What can hang from each mark:
kobu: duren lini tobu
duren: nubed
tobu: kenum
melu: kobu tadu
tadu: melu
lini: fepefab kobu nubed
nubed: duren
zuvinu: vara
kenum: tobu vara

Known rows, with every way that one mark hangs from another:
kobu(duren lini): [-0.02 -1.76  0.92  0.59 -1.63  1.69  2.47 -2.27 -0.98  1.08  2.47  2.80
  0.35  0.17  1.01  1.50  0.78  0.54 -0.47  1.36 -0.63  1.07 -1.25  0.43]
kobu(duren lini(fepefab nubed) tobu(kenum)): [-0.69 -1.00  4.41  0.51 -0.50  2.94  3.20 -0.43 -2.04  2.63  1.40  2.52
  0.92 -0.23  2.66  1.67  1.35 -0.54 -1.34  2.90 -0.15  0.90 -2.09  0.63]
tadu(melu(kobu(duren lini))): [ 0.07 -0.48  1.29  0.42 -1.83  3.61  3.00 -2.99 -2.22  0.21  4.01  4.48
  0.30 -1.79 -0.83  1.57  0.41 -0.13 -0.35  0.23 -0.95  1.57 -1.12 -0.35]
kenum(tobu vara): [ 0.43 -1.50  0.01  0.34  1.49  0.20  0.71  0.16  2.42  1.96  1.19 -2.30
 -0.29  0.49  1.23  0.39  0.46 -0.14  0.22 -1.06  0.01  0.31  1.46 -1.05]
melu(kobu(duren lini(fepefab))): [-0.45 -0.22  2.06  0.59  0.20  2.10  3.34 -1.65 -1.14  0.52  4.29  6.26
  0.29 -1.60 -0.27  1.24  0.91  0.03  0.18  1.03 -0.30  1.61 -0.46 -0.98]
kenum(tobu): [ 0.17 -1.05 -0.16  0.07  0.66 -0.16 -0.43 -0.02  1.38  0.24  1.09 -1.66
 -0.48  0.04  0.73 -0.38  0.20  0.42  0.21  0.16  0.11  0.05  0.40 -0.67]
lini(nubed): [-0.50  0.29  0.66  0.18  0.72  0.23  0.17  0.66 -0.81  1.85  0.68 -0.70
  0.25 -0.83  0.53  1.06  0.08 -0.75 -0.35  0.10  0.18 -0.37  0.25 -0.53]
lini(fepefab kobu(duren tobu(kenum)) nubed): [-0.82 -0.17  4.89 -0.27  1.32  2.36  1.48  1.07 -1.50  2.99  0.87  1.74
  0.26 -1.56  2.08  1.53  1.25 -1.15 -1.38  3.61  0.40  1.38 -0.91  0.40]
kobu(duren lini(nubed) tobu): [-0.76 -2.31  2.32  0.85 -1.23  2.67  2.18 -1.82 -1.52  3.27  2.05  1.97
  0.37 -0.87  2.17  2.26  1.15 -0.37 -1.26  2.82 -0.43 -0.16 -2.67  0.33]
zuvinu(vara): [-0.56 -0.44  0.08 -0.26  0.45  0.79  0.21  0.47  0.69  2.21 -0.52 -0.32
  0.31  0.17 -0.40  0.64  0.04 -0.68 -0.10 -1.40 -0.28  0.74  0.70  0.16]
tadu(melu(kobu(duren(nubed) tobu(kenum)))): [ 0.08  0.99  3.14 -0.08 -1.15  5.54  2.61 -1.77 -1.76  0.33  1.11  2.30
  0.43 -2.10  1.13  0.50  0.04 -0.50 -0.76  1.74 -0.70  0.56 -0.51 -0.07]
lini(kobu): [-0.55 -0.15  0.81 -0.42  0.91 -0.43 -0.16  0.67  0.01  0.52  0.91  0.11
 -0.22 -1.22 -0.07  0.70  0.35 -0.05 -0.33  0.59  0.25  0.93  0.32 -0.13]
tadu(melu(kobu(duren(nubed) lini))): [-0.30  0.19  1.56  0.31 -1.28  4.72  3.28 -2.52 -2.15  1.38  4.30  5.52
  0.39 -2.59  0.25  2.32  0.23 -0.12 -0.19  0.50 -0.91  1.56 -0.81 -0.85]
kobu(duren(nubed) lini tobu): [-0.54 -1.73  1.94  0.54 -1.47  3.40  2.22 -2.00 -0.62  2.73  1.70  3.56
  0.23 -0.90  2.66  1.96  0.89  0.45 -0.84  3.02 -0.57  0.33 -2.60  0.40]
melu(kobu(duren lini(nubed)) tadu): [-1.15 -0.26  1.17  0.61 -0.90  2.06  4.74 -2.91 -2.56  0.45  5.32  2.72
  1.02 -3.57  0.25  2.36  0.47 -0.86  0.13  2.05 -0.41  0.28  2.00 -2.60]
melu(kobu(duren(nubed) tobu) tadu): [-0.92  0.35  1.22 -0.03 -0.71  3.27  2.76 -2.58 -0.94  0.29  2.59  3.71
  0.14 -3.71  0.73  0.90  0.07 -0.83  0.32  3.63 -0.32 -0.80  1.47 -2.20]
tadu(melu(kobu)): [ 0.07  1.26  0.39 -0.23 -0.17  1.92  0.56 -0.81 -1.31 -0.88  1.68  1.76
 -0.08 -1.93 -1.81  0.06 -0.36 -0.81  0.15 -1.28 -0.32  0.43  0.08 -0.80]
tobu(kenum): [ 0.23  0.63  1.14 -0.08 -0.31  0.30  1.33  0.05 -0.36 -1.14 -0.79 -2.36
  0.69  0.86  0.82 -0.60 -0.09  0.42 -0.24 -0.23 -0.03  0.37  0.81  0.44]
tadu(melu(kobu(lini(nubed(duren)) tobu))): [-0.24  0.69  2.19  0.86 -0.61  4.00  1.21 -1.37 -2.69  2.08  4.86  3.53
  0.31 -2.66  0.27  1.32  0.62 -1.09 -1.28  0.60 -0.86 -0.41 -2.58 -1.70]
lini(fepefab kobu nubed): [-1.12  0.80  2.39 -0.56  2.73 -0.19 -0.22  2.67 -0.87  2.86  1.68  2.27
 -0.13 -2.36  0.22  1.77  0.68 -1.30 -0.39  0.97  0.76  1.28  0.11 -0.84]
melu(kobu(duren lini) tadu): [-0.69 -0.60  0.53  0.41 -1.70  1.85  4.52 -3.67 -1.79 -1.29  4.77  3.58
  0.73 -2.61 -0.45  1.34  0.37 -0.09  0.47  1.96 -0.61  0.64  1.65 -2.02]
melu(tadu): [-0.37  0.45 -0.59 -0.42 -0.91 -0.24  0.80 -0.83 -0.78 -1.06  0.62  0.07
  0.26 -1.29 -0.42  0.05 -0.24 -0.76  0.48  1.07  0.07 -0.48  1.81 -1.18]

Rows:
[-0.40  0.28  0.72  0.16 -1.04  2.30  2.01 -1.68 -1.96 -0.76  2.92  2.61
  0.42 -1.74 -1.33  0.91  0.12 -0.22  0.04 -1.40 -0.59  0.94 -0.85 -0.65] -> tadu(melu(kobu(lini)))
[-0.13  0.15  1.09  1.06 -0.04  1.21  1.23 -0.36 -1.73  2.94  4.28  1.76
  0.62 -0.70  1.52  1.50  0.69 -0.10 -0.99  0.36 -0.52  0.07 -1.08 -1.52] -> kobu(lini(nubed(duren)))
[-0.28  0.72  1.05  0.37  0.57  2.88  2.45 -1.46 -0.30  0.92  3.07  3.53
  0.14 -2.44  0.56  1.12  0.02  0.21  0.29  1.28 -0.39  0.71  1.37 -1.47] -> melu(kobu(duren(nubed)))
[-0.52 -0.21  2.01  0.60 -0.99  3.97  3.18 -2.23 -3.10  2.04  4.64  3.88
  0.57 -2.75 -0.14  2.60  0.51 -0.87 -0.74  0.31 -0.74  1.25 -0.90 -0.89] -> tadu(melu(kobu(duren lini(nubed))))
[-0.56 -0.37  0.94  0.13 -1.19  2.35  2.53 -3.04 -0.96 -0.94  2.34  2.63
  0.06 -2.95 -0.41  0.10  0.23 -0.90  0.18  3.42 -0.36 -0.91  1.16 -1.61] -> melu(kobu(duren tobu) tadu)
[-0.17  0.48  2.01 -0.01 -0.84  5.18  1.19 -1.90 -1.26  1.52  2.04  4.54
 -0.28 -3.00  0.30  1.08  0.11 -0.94 -0.46  1.97 -0.66  0.18 -1.45 -0.48] -> tadu(melu(kobu(duren(nubed) tobu)))
[-0.58  0.45  2.69 -0.58  1.66  1.98  0.82  0.98 -0.39  3.25  2.35  5.84
 -0.38 -2.31  1.26  2.10  0.77 -0.43 -0.25  2.60  0.30  2.27  0.03 -0.43] -> lini(fepefab kobu(duren(nubed)))
[-1.68  0.48  0.54  0.35 -0.23  0.74  3.82 -1.52 -2.21 -0.33  4.16  0.71
  1.14 -3.57 -0.30  1.78  0.15 -0.82  0.41  0.60 -0.05 -0.27  2.36 -2.93] -> melu(kobu(lini(nubed)) tadu)
[ 0.38  0.38  2.88  0.04 -1.59  4.34  2.34 -2.31 -1.84 -0.90  0.84  1.35
  0.33 -1.20  0.07 -0.25  0.21 -0.70 -0.86  1.46 -0.75  0.47 -0.82  0.49] -> tadu(melu(kobu(duren tobu(kenum))))
[-0.05 -0.85  4.32 -0.22  1.45  2.57  2.42  0.55  0.31  2.88  0.28  2.06
  0.15 -0.32  1.99  1.19  1.43 -1.02 -1.09  2.32  0.10  1.82 -0.27  0.51] -> lini(fepefab kobu(duren tobu(kenum(vara))))
[-0.07  0.36  3.56  0.51  1.95  1.94  1.47  1.25 -0.20  4.12  1.94 -2.00
  0.58 -0.94  2.82  1.22  1.08 -1.12 -1.78  1.02 -0.15  0.24  0.22 -1.20] -> lini(kobu(tobu(kenum(vara))) nubed(duren))
[-0.76  0.11  1.42  0.14 -0.60  1.93  4.24 -2.37 -1.91 -0.73  4.94  6.50
  0.55 -2.72 -0.76  1.28  0.62 -0.76  0.61  2.12 -0.26  1.26  1.40 -2.13] -> melu(kobu(duren lini(fepefab)) tadu)
[-0.50  0.26  2.35  0.25  1.36  1.39 -1.01  0.83 -0.84  3.36  2.71  1.00
 -0.26 -2.20  1.56  1.11  0.89 -0.90 -1.54  2.47 -0.03 -0.30 -1.56 -1.16] -> lini(kobu(tobu) nubed(duren))
[-0.17  0.54  1.08 -0.15 -0.53  2.89 -0.02 -0.97 -1.12 -0.59  0.64  1.70
 -0.32 -2.10 -1.31 -0.27 -0.04 -1.11 -0.36  0.23 -0.35 -0.47 -1.55 -0.33] -> tadu(melu(kobu(tobu)))
[-0.91 -0.16  2.42 -0.70  1.61  0.38 -1.03  1.59  0.17  1.39  0.16  2.95
 -0.57 -1.60  0.18  0.38  0.92 -0.91 -0.56  2.26  0.57  0.67 -1.69  0.21] -> lini(fepefab kobu(tobu))
[-0.50 -0.42  3.99  0.25 -0.69  3.58  3.34 -0.77 -1.05  1.94  1.15  4.30
  0.77 -0.16  3.05  1.36  1.09  0.29 -0.87  3.13 -0.28  1.19 -2.09  0.71] -> kobu(duren(nubed) lini(fepefab) tobu(kenum))
[-0.74 -0.86  3.99 -0.02  0.22  2.21  1.69 -0.25 -1.41  2.39  0.63 -1.17
  0.44 -1.44  2.43  1.48  0.98 -0.61 -1.64  3.50  0.03  0.86 -0.57  0.50] -> lini(kobu(duren tobu(kenum)) nubed)
[-0.40  1.55  4.33 -0.07  2.08  1.60  0.01  2.24 -1.37  2.88  2.06  1.52
  0.28 -1.49  1.93  0.41  1.06 -1.08 -1.58  2.54  0.30  0.66 -1.05 -0.96] -> lini(fepefab kobu(tobu(kenum)) nubed(duren))
[-0.93 -0.84  3.57  1.01 -0.74  3.36  4.70 -2.24 -2.03  0.62  2.90  0.33
  1.24 -1.41  1.93  1.31  0.95 -0.01 -1.04  2.14 -0.56  0.23 -0.54 -0.55] -> melu(kobu(duren lini(nubed) tobu(kenum)))
[-0.66  0.49  3.60 -0.78  1.29  0.61  0.30  1.68 -0.37  0.06 -0.90  0.79
  0.13 -0.75  0.88 -0.21  0.84 -0.55 -0.77  1.97  0.50  1.09 -0.92  0.64] -> lini(fepefab kobu(tobu(kenum)))
[-0.77  1.00  2.28 -0.06 -1.09  3.73  4.12 -2.52 -1.31 -1.21  1.84  1.34
  0.87 -2.91  1.45  0.22 -0.03 -0.51  0.07  3.41 -0.37 -0.28  2.23 -1.75] -> melu(kobu(duren(nubed) tobu(kenum)) tadu)
[-0.62  0.40  4.50 -0.59  1.01  3.09  1.56  0.92 -0.59  2.39  0.45  3.66
  0.09 -1.64  2.51  1.19  0.99 -0.32 -1.00  3.80  0.18  1.72 -0.69  0.43] -> lini(fepefab kobu(duren(nubed) tobu(kenum)))
[ 0.43  0.40  1.00  0.07 -0.97  3.48  1.43 -2.15 -1.77 -0.06  2.74  3.70
 -0.22 -1.95 -1.29  0.65 -0.04 -0.72 -0.16  0.29 -0.68  1.03 -0.17 -0.45] -> tadu(melu(kobu(duren)))
[-1.28 -0.74  2.62  0.27  0.58  1.27  0.93  0.80 -1.25  3.02  1.21  2.96
  0.32 -1.11  1.34  1.65  1.11 -0.97 -0.77  1.61  0.27 -0.30 -2.74 -0.14] -> kobu(lini(fepefab nubed) tobu)
[-1.22  0.63  4.27 -0.61  2.05  0.97  0.51  2.47 -1.10  1.98 -0.17 -0.12
  0.40 -1.53  1.52  0.82  0.92 -1.26 -1.08  2.05  0.73  0.75 -0.70  0.07] -> lini(fepefab kobu(tobu(kenum)) nubed)
[-0.36 -2.20  3.55  1.10 -0.59  3.42  4.63 -1.47 -0.92  3.83  1.05 -0.98
  1.26  0.36  3.53  2.42  1.35 -0.58 -1.53  1.43 -0.57  0.47 -0.91  0.27] -> kobu(duren lini(nubed) tobu(kenum(vara)))
[-1.01 -0.82  1.14  0.62 -0.44  1.43  2.24 -1.79 -0.32 -0.55  1.99  1.47
  0.40 -1.63  0.04  0.28  0.65  0.30 -0.13  0.73 -0.35 -0.44 -1.34 -0.70] -> melu(kobu(lini tobu))
